Each row was made from one small tree. Brackets hold a mark, then the marks that hang from it, in alphabetical order. Every link used is in the known rows. Write each row's tree.
(in the rows, 128 means zero)
Known rows
{kala {befi mikeg} {nopug nufum}}: [144 113 146 115  98  97 154 115 112  72 185 155  84  88 145 127 187 131
 121 154 147 147 151 128 160  91 109  68 110 143 117  48 153  89 139 112
 172 151 143 138 117 155 149  67 157  90 120 140  94 138 133 123 121 168
 180 153 140  69 155  86 159 128 110 116 159  92 159 165 117 120 146 122
 178  99 125 133 172 188  91 137 117]
{mikeg gifop}: [134  86 140 136 103 111 140 102 115  89 177 151  92  92 118 114 187 158
 126 144 126 149 141 136 142 133 140  96 108 131 120 120 141 124 134 130
 113 164 130 124 120 130 126  92 173 131 120 120  72 108 121  93  87 154
 169 147 129  83 150  89 166 135 115 143 139 126 137 139 123 140 131 112
 151  89 136 103 146 181 100 148 104]
{nufum {nopug befi kala}}: [106 143 138  78  96  93 175 127  96  88 198 142 122 104 147 111 173 159
 117 142 158 128  92 137 178 145 131  78 147 106 110 113 189 114 116 112
 109 174 174 146 122 119 118  80 116 140 137 144 128 139 140 108 131 178
 119 138 122 123 126  61 133 126  97  98 151 124 131 192  94 113 155 128
 172 112  89 148 133 200  65 148 114]
{mikeg {gifop befi}}: [131  68 142 144  83 116 122 100 124  91 186 160  94  93 125 107 211 143
 129 138 140 144 141 146 157 149 131  96 128 150 131 119 133 125 130 127
 112 159 135 120 115 135 130 102 158 133 112 126  58  98 124  78  75 141
 200 151 134  68 147  89 155 120 127 137 135 122 130 138 125 153 108 111
 168  79 153  95 151 202 114 146 107]
{nopug {befi mikeg}}: [120  80 129 116 120 104 150 101  92  99 188 151 120  90 141 102 205 163
 126 168 132 149 129 156 139 118 151 101 104 111 122  93 157 120 144 107
 128 171 143 137 109 127 129  70 189 137 152 119 117 115 146  92 111 178
 170 109 123  96 123 110 170 116  97 113 148  94 150 158 115 122 135 134
 172  99 119 150 137 189  82 155  98]
{nufum {nopug {kala {befi mikeg}}}}: [120 118 166 114 110  86 160 106  86  70 195 148  95  94 179 107 213 139
 124 159 161 135 115 135 183 128 139  83 125 122  98 102 168  92 114  94
 131 171 151 163 125 143 141  60 131 118 135 143 116 130 161 117 144 159
 162 118 129  75 128  80 142 130  94 111 175 108 144 193  93 124 165 128
 184 103 105 154 161 198  78 155 131]
{nufum {nopug {befi kala mikeg}}}: [119  90 125 103 135  89 152 101  86  86 192 152  99  96 163 121 208 150
 128 147 147 138 110 142 160 144 139 127 119 125 118 108 177 130 112 106
 141 164 151 152 126 132 149  60 163 152 106 127  88 133 152  98 115 169
 150 128 114 112 134 114 163 117 103 118 142  97 156 187  80 111 124 130
 173 113 118 140 141 191  81 143 128]
{befi gifop {nopug kala nufum}}: [147 149 147 110  94 111 135 126 127  77 191 158 101 120 109 140 163 162
 102 144 182 139 152 122 172 133  67 109 112 128 142 102 163 106 159 113
  98 169 147 146 135 149 109  92 114 122 127 131  65 120 132 125 123 171
 146 148 118  88 167  60 152 119 102 125 152 130 107 173 111 133 141 118
 162 106 107 127 149 184  63 132 134]
{nopug {befi gifop}}: [122  88 110 112 111 116 152 115 110 112 207 149 111  86 141  89 213 157
 130 161 133 141 107 153 145 133 139 100  98 108 129 114 150 119 144  95
 127 177 137 142 124 131 112  67 182 131 146 119 105 117 142  86 113 177
 159 114 119 108 123 107 167 112  99 105 146 126 137 149 105 123 134 133
 153 125 120 152 124 192  82 147 107]
{befi gifop nopug}: [142 101 109 128 115 128 135 121 106  93 191 160 107 100  93 123 184 151
 121 151 144 137 139 135 138 139 104 132 112 124 150 125 133 122 154 110
 119 160 124 133 122 138 114  79 176 143 130 112  70 126 143 106 103 163
 139 141 122 101 140 110 157 110 103 136 155 123 124 161 106 140 126 121
 146 117 131 129 131 174  79 135 125]
{befi mikeg}: [128  87 143 135 122  98 134  92  98  88 181 168  93  90 130 116 196 159
 129 165 135 138 148 138 143 119 140 107 110 124 118  97 142 125 141 117
 131 166 134 129 112 133 135  93 181 137 140 115  89 110 134  87 103 163
 166 135 128  75 139 106 166 124 111 126 146 101 155 153 122 131 129 125
 161  91 134 127 146 181  98 148 109]
{nufum nopug}: [106 119 134 104 107  86 151 111 104  80 193 159 100  94 123 134 172 151
 131 142 142 123 115 119 166 135 134  95 146 133 107 129 159 131 116 119
 127 150 149 123 112 126 134 108 143 139 119 131  87 130 134  97 104 163
 119 161 133 111 131  72 149 121 118 116 141 115 153 168 103 131 139 123
 141 110 119 131 152 186 100 133 114]
{kala {befi gifop mikeg} {nopug nufum}}: [149 103 143 117 105 102 152 111 119  81 204 164  64  89 166 114 224 131
 128 155 150 154 143 138 162  97 107  82  76 142 114  50 137  80 145  97
 174 169 133 166 127 169 148  64 173  86 123 138  83 118 146 115 131 162
 199 132 134  55 160  96 178 128 118 111 164 104 159 144 111 126 133 117
 170 113 133 142 165 195  85 139 126]
{mikeg {gifop {befi kala {nopug nufum}}}}: [157  86 140 140  97 125 117 118 127  63 175 160  97 119 102 150 175 137
 109 124 173 154 161 128 156 164  79 135 136 170 174 109 154 135 126 134
 109 140 139 116 139 142 139  90 129 139  67 125   4 127 119 116  73 141
 190 167 124  77 180  95 154 103 128 161 136 118 108 160 106 148  96 111
 183  75 152  82 160 186 101 116 143]
{nopug befi}: [114  96 115 108 108 105 154 126 103  98 192 145 132  92 118  98 169 161
 120 152 132 141 116 146 142 124 144  93 131 111 132 112 167 126 137 114
 121 159 149 114 109 120 111  77 171 140 145 120 112 135 131  99 109 179
 139 137 122 122 119  98 154 119  99 115 142 110 143 162 109 113 145 132
 163 109 115 141 127 187  88 145  96]
{befi gifop mikeg nopug}: [147  85 125 139 130 126 124  96  93  94 193 170  92  92 120 127 217 151
 130 164 141 151 156 142 142 128 111 143  85 127 137 105 124 115 154 111
 125 170 121 152 121 144 132  70 193 134 138 108  70 105 152  97 109 156
 173 116 115  74 150 118 173 114 102 133 155 100 137 150 113 147 122 119
 151 108 142 139 141 175  76 147 125]
{mikeg {gifop {befi kala nopug}}}: [162  67 121 152 109 131 123 122 111  72 176 161 107 111  93 129 187 128
 113 129 154 154 154 144 146 175  99 150 138 161 174 131 150 136 125 127
 103 140 133 115 136 131 130  65 154 162  81 119  22 129 129 101  72 139
 174 157 121  83 169 126 148 108 117 163 141 114 106 171  98 149  95 113
 179  81 158  81 145 185 101 131 146]
{nopug befi kala}: [124 127 138  98  94 102 162 134 107  96 192 142 136 104 129  97 162 161
 108 155 150 142 112 148 158 138 124  81 139 101 128 104 184 114 141 111
  99 170 165 124 122 114  99  73 136 135 154 128 126 140 129 109 123 179
 132 133 124 112 128  78 139 122  85 109 144 122 123 185 101 111 156 131
 179 103  96 145 127 191  71 149 108]
{gifop {befi kala nopug} mikeg}: [157  66 126 122 102 119 102 115 116  59 193 159 116 118  94 132 171 127
 126 129 155 133 165 144 156 161  97 159 172 162 185 123 147 138 113 119
 108 133 142  99 119 139 127  83 140 172 103 117  41 112 141  77  82 144
 176 163 136  84 170 123 131  90 118 161 126  94 110 192  88 165  77 115
 185  99 160  91 158 186 114 129 151]
{kala befi}: [127  88 132 130 108 106 155 126 106  83 191 144 122  88 119  94 173 146
 125 159 135 133 122 137 144 126 141  89 133 127 130 114 157 114 133  97
 132 148 134 114 115 137 117  67 167 116 138 130 102 148 142 110 112 166
 151 138 142  98 115 111 148 116  99 131 166 112 148 167  95 122 165 138
 175 105 129 142 143 176 104 135 113]
{mikeg {gifop {befi {nopug nufum}}}}: [144  98 138 134  79 131 123 118 127  73 182 155 101 108  93 143 182 146
 120 135 161 150 162 125 156 145  93 107 129 162 160 107 151 126 134 138
 104 148 135 115 120 143 134 106 131 124  92 124  36 109 120 108  77 151
 198 157 128  70 166  68 154 113 134 149 142 123 112 141 129 159 107 107
 169  79 146  99 165 193  95 130 120]
{kala {nopug {befi {gifop mikeg}} nufum}}: [144 119 126  66  79 108 150 116 133  83 214 149  76  96 148 112 195 143
 140 141 136 144 146 150 171 106 110  73 103 135 131  67 149  98 128 110
 158 180 153 152 111 154 131  87 147 111 124 132  91  87 134  81 114 174
 183 144 132  85 172  58 161 122 119 109 122 110 138 145 112 142  96 107
 159 135 126 128 157 204  79 150 109]

Which tree is each row?
[147  60 143 123  97 103 105 103 124  66 197 167 100 112 125 116 185 132
 131 140 150 126 153 154 162 155 121 134 161 168 167 115 150 139 106 111
 119 148 142  98 114 140 138  98 138 158 106 127  45  97 139  53  88 143
 188 164 141  76 165 116 140  99 127 152 117 102 127 175  91 163  78 117
 184  95 162  95 157 195 129 133 144] -> {gifop {befi kala} mikeg}
[113  99 130  75  97 107 146  93 109  95 230 144  83  88 172 103 230 147
 156 146 129 129 110 152 168 133 151  97 112 127 113 122 151 110 105  99
 132 185 149 159 106 149 130  90 153 138 135 132 107  79 164  62 115 160
 176 121 124  99 133  73 162 120 117 104 135 116 148 152  94 151 103 116
 154 144 127 142 145 210  82 158 109] -> {nufum {nopug {befi {gifop mikeg}}}}
[160 113 145 129 118 116 132 106 101  87 190 172  95 106 130 127 216 153
 111 164 166 157 157 143 162 140  96 131  94 116 133 102 143 105 160 105
 106 186 133 167 134 143 123  66 161 138 141 117  85 104 154 106 124 159
 159 115 111  68 155 105 161 123  89 130 156 112 112 173 112 144 128 115
 162 103 121 140 142 183  60 152 139] -> {befi gifop mikeg {nopug kala}}
[127  79 127 120 125 110 138  93 101 113 205 162  96  83 164  90 242 160
 136 171 135 149 122 164 146 118 145 107  74 110 116  93 142 108 148  98
 137 188 134 161 115 141 130  61 206 131 154 116 108  98 154  83 118 168
 191  94 114  81 127 119 184 119  99 107 149 108 144 141 117 129 127 127
 163 114 126 160 128 197  75 164 103] -> {nopug {befi gifop mikeg}}
[132 107 120  99 112 103 161 117  94  94 189 154 103  85 129 106 195 146
 121 157 129 157 137 153 150 111 131  86 111 116 123  68 146 108 142 119
 161 166 156 140 113 128 138  62 187 128 140 121 123 124 128 100 111 175
 158 138 118  92 150 102 166 126  98 110 143  88 152 157 117 115 123 119
 169 108 124 138 144 191  77 159 103] -> {kala {nopug {befi mikeg}}}
[163  97 134 137 138 113 117 102 107  71 186 173  74 111 126 150 198 150
 118 149 178 151 163 125 150 133  82 162  89 150 151  87 154 124 152 108
 128 162 124 151 141 157 139  69 160 132  97 116  26 118 147 109 106 171
 177 134 115  81 175 120 177 108 112 143 146 101 128 164  96 133 109 123
 169 100 136 118 153 173  80 127 148] -> {befi gifop kala mikeg {nopug nufum}}
[131 133 148  94  90 109 150 116 128  96 201 151  98 111 159 100 185 164
 109 152 173 143 114 142 171 133 105  73  99 119 126  87 179 103 148 101
 104 188 161 155 130 138 102  83 120 112 143 141  93 119 134 109 132 180
 164 120 117  97 144  64 160 123 100 100 145 132 120 161 107 116 141 127
 170 108  94 151 135 200  58 139 116] -> {nopug {befi gifop} kala nufum}
[157  98 146 124 103  89 122 109 127  63 179 180  79 110 137 145 193 123
 114 135 174 149 158 137 177 130  79 112 136 173 143  52 154 121 128 129
 158 143 155 126 130 147 159  94 139 124  87 129  35 122 118  96  92 156
 191 175 131  68 190 102 159 111 131 129 127  96 141 169 110 128  89 112
 186  74 144  99 171 198 107 126 141] -> {gifop {befi {kala {nopug nufum}} mikeg}}
[138  85 133 116 134 102 131  97 114  92 201 167  78 100 173 114 219 156
 119 165 163 157 130 150 156 127 113 125  74 135 133  76 170 119 148  90
 139 180 142 162 135 151 139  58 168 121 116 124  55 112 147  93 117 175
 194 108 112  88 149 119 185 110 113 116 135 104 141 156  95 115 118 130
 183 105 124 145 137 191  77 137 128] -> {nopug {befi gifop kala mikeg} nufum}
[143  83 147 127 121 106 134  93 110  83 178 155  78 100 164 122 209 155
 119 151 151 170 141 147 146 132 131 111  76 135 129  81 174 121 133 119
 129 174 144 151 136 140 148  59 162 123  95 122  54 112 134 102 100 169
 205 120 113  83 159 105 182 131 113 139 137 102 133 148 108 119 114 121
 189  84 132 114 153 184  86 140 117] -> {nopug {befi kala {mikeg gifop}} nufum}
[141  86 133  93 101 104 121 103 129  81 214 149  84 108 163 110 195 150
 136 148 149 147 141 152 158 134 122 117 104 142 148  86 170 124 125  92
 130 178 149 143 125 158 124  79 144 135 113 129  55  98 150  73 110 173
 193 130 130  96 163 101 169 107 119 130 123 106 127 156  85 139  97 122
 175 121 127 125 148 190  90 135 132] -> {nopug {befi {gifop mikeg} kala} nufum}
[140  65 117 126 144 109 137  98  95 103 201 165  90  89 170  96 237 151
 125 169 145 159 121 166 144 136 128 141  77 118 135  99 156 121 145  91
 137 179 131 160 130 141 132  41 198 145 128 117  76 117 160  83 115 166
 181 101 109  97 137 150 178 115 100 121 141 101 138 163  85 116 118 127
 173 113 128 141 125 189  84 151 129] -> {nopug {befi gifop kala mikeg}}
[142  73 127 139 112 122 117 100 100  82 187 173 116  96 103 126 200 143
 123 154 157 139 162 142 150 140 109 135 133 143 157 101 135 119 140 124
 119 144 132 120 112 139 138  85 170 148 132 109  72 111 144  97  90 138
 187 139 127  69 150 109 158 100 113 133 155  98 132 163 126 154 106 123
 175  87 149 125 149 189  93 141 122] -> {gifop {befi mikeg nopug}}
[146 105 122 125 102 127 142 134 110  84 201 147 101 100 117 124 184 145
 118 152 157 143 141 120 150 118 101 107 105 136 147 104 153 101 147  96
 128 154 128 141 128 163 116  60 158 101 122 128  64 144 152 126 120 166
 174 133 132  87 137  98 161 104 107 129 176 116 130 161  97 134 151 130
 171 121 127 146 156 176  79 125 130] -> {kala {befi gifop {nopug nufum}}}
[136  95 164 131 110 100 148 113  96  82 188 153 108  95 158  98 199 146
 116 166 155 142 135 146 165 126 134  89 114 113 115  88 163  94 142  89
 121 169 142 146 126 141 124  51 151 117 151 129 113 133 154 109 138 160
 176 114 132  64 128 108 152 129  90 125 170 104 133 184  98 122 161 134
 195  89 114 147 154 190  84 153 126] -> {nopug {kala {befi mikeg}}}
[147  57 141 155 126  99 108  95 108  76 183 179 102 102 141 115 210 133
 123 153 159 145 145 148 157 151 114 138 132 156 148  96 149 138 132 110
 132 146 137 118 122 135 148  85 164 152 112 122  46 114 140  74  95 144
 193 143 130  68 148 134 160 104 117 138 136  99 139 171 103 139  95 126
 187  73 152 112 151 193 119 136 140] -> {gifop {befi kala mikeg}}
[131 107 174 120  99 101 159  93  96  80 193 143  67  94 188 110 240 141
 128 148 147 155 129 136 174 141 146  82  92 125  84 107 159  84 113 105
 125 184 141 179 131 146 148  54 138 109 119 142 104 118 160 111 137 144
 193 108 127  60 137  76 150 146 100 124 169 119 131 170 101 138 154 117
 182  92 116 134 168 198  78 163 126] -> {nufum {nopug {kala {befi {mikeg gifop}}}}}
[148  89 163 134 112 108 140 102 101  98 201 160  83  89 182  89 239 138
 119 174 159 149 130 155 165 127 125 100  81 111 114  93 147  83 148  77
 128 193 129 172 134 155 122  49 165 114 152 134 104 114 162 104 145 157
 196  97 125  54 133 116 163 126  88 118 173 115 129 170 100 131 150 131
 186 102 120 155 148 202  80 157 128] -> {nopug {kala {befi gifop mikeg}}}
[140 154 145 107  89 111 140 137 116  65 173 157 116 120  81 149 127 162
  99 137 178 136 155 113 168 134  78  98 144 124 146  95 181 121 148 127
  96 153 157 123 132 133 109  97  98 130 123 128  71 141 123 135 115 178
 122 167 123  96 164  50 135 120  99 129 152 121 113 186 114 126 145 122
 172  90 102 118 154 177  67 125 131] -> {befi {nopug kala nufum}}
[157  80 131 104  87 100 119 121 128  60 195 167  90 102 117 120 177 114
 124 124 145 135 156 150 173 147 100 120 166 171 164  91 140 132 108 125
 150 138 155 104 114 142 136  86 136 157  97 131  52 105 124  66  82 141
 168 186 144  74 191 108 134 107 124 147 111  95 129 182  90 155  64 102
 181 101 154  78 163 201 122 136 142] -> {gifop {befi {kala nopug}} mikeg}
[109 109 110  94 128  90 160 126  98  85 195 145 116  99 139 117 173 142
 121 135 148 130  94 138 165 149 134 116 144 127 130 124 185 137 105 112
 132 151 159 129 125 124 131  63 146 155 104 134  88 156 136 104 109 176
 120 149 119 138 128 102 148 110 107 119 135 112 146 190  68 106 138 127
 171 116 111 135 136 184  91 136 129] -> {nufum {nopug {befi kala}}}
[132 118 134 102 100 113 154 123 109 108 201 148 107 102 151  87 202 160
 110 161 154 146 105 157 163 144 127  91 102 102 131 108 165 105 148  96
 103 192 152 156 125 129  98  65 146 133 155 129 113 119 147  97 129 173
 151 111 114 103 130  91 154 127  90 105 145 126 114 168 102 118 146 126
 171 114 102 151 116 200  65 155 114] -> {nopug {befi gifop} kala}
[153 102 153 135 100 117 122 112 102  74 181 170 119 114 111 128 197 148
 106 152 175 141 159 145 174 146  88 124 144 136 152  97 150 106 143 115
 101 155 147 132 124 133 124  77 135 148 138 120  81 118 143 107 109 146
 178 137 122  55 156  96 139 104  97 130 158 104 110 189 118 152 110 123
 185  80 129 126 150 201  78 146 135] -> {gifop {befi mikeg {nopug kala}}}
[164  79 120 148 149 120 118 104  97  87 187 178  86 109 126 133 217 143
 117 160 151 153 152 142 140 146  99 175  92 136 157 111 136 130 149 104
 131 164 119 150 134 146 133  51 187 157 109 107  43 120 153 103 109 156
 161 118 107  88 162 150 173 111 100 147 152  99 127 175  92 137 111 121
 165 110 146 116 138 169  83 140 153] -> {befi gifop kala mikeg nopug}
[154 122 160 124  70 126 125 122 129  65 177 152 101 122 107 139 174 151
 105 127 179 149 158 128 176 155  74  93 138 149 154 101 163 113 136 136
  86 162 154 128 133 139 123 100  96 126  99 134  48 113 121 121  96 148
 188 158 125  61 178  51 139 119 118 140 146 128  95 165 125 154 115 105
 175  74 128 100 160 200  76 134 126] -> {mikeg {gifop {befi {nopug kala nufum}}}}
[134 107 134 124  90 118 124 121 126  66 187 158 122 107  82 140 152 149
 117 133 169 129 153 123 162 136  81 108 159 159 167 104 159 129 141 130
 114 133 143 105 118 142 123 111 124 131 110 121  50 127 126 112  87 160
 168 170 137  82 153  73 145 102 127 134 147 114 123 165 120 147 116 121
 166  89 138 120 164 186  96 115 118] -> {gifop {befi {nopug nufum}}}
[130 138 113  80  87 100 169 141 125  87 190 150 112  96 114 124 149 151
 112 136 144 143 131 134 158 106 106  63 133 128 133  66 174 111 135 125
 154 153 166 125 114 130 125  87 138 111 126 131  99 140 112 121 103 190
 133 168 128 112 156  61 155 121 112 106 136 112 146 162 116 104 136 115
 162 110 108 130 151 190  76 134  98] -> {kala {nopug befi nufum}}
[154 110 119 128 123 117 121 126 122  78 187 167  89 118 104 147 166 152
 105 143 173 145 148 119 147 146  74 147 113 151 164 108 162 135 146 111
 122 153 134 129 142 149 125  76 146 134  86 120  18 139 133 113  97 172
 139 156 121 106 168 112 162 101 114 144 140 117 120 172  89 129 120 123
 164 110 133 111 148 167  85 115 152] -> {befi gifop kala {nopug nufum}}
[155 127 171 124  96 116 129 100 115  65 171 155  88 120 123 151 184 162
 109 145 169 164 182 130 162 136  94 101  90 128 128  85 156 102 149 135
 100 181 150 161 133 140 135  82 125 122 110 120  60 102 135 125 113 158
 185 134 118  55 178  59 158 137 102 145 154 111 117 158 128 144 126 108
 175  75 120 109 169 181  62 145 126] -> {befi {mikeg gifop} {nopug kala nufum}}
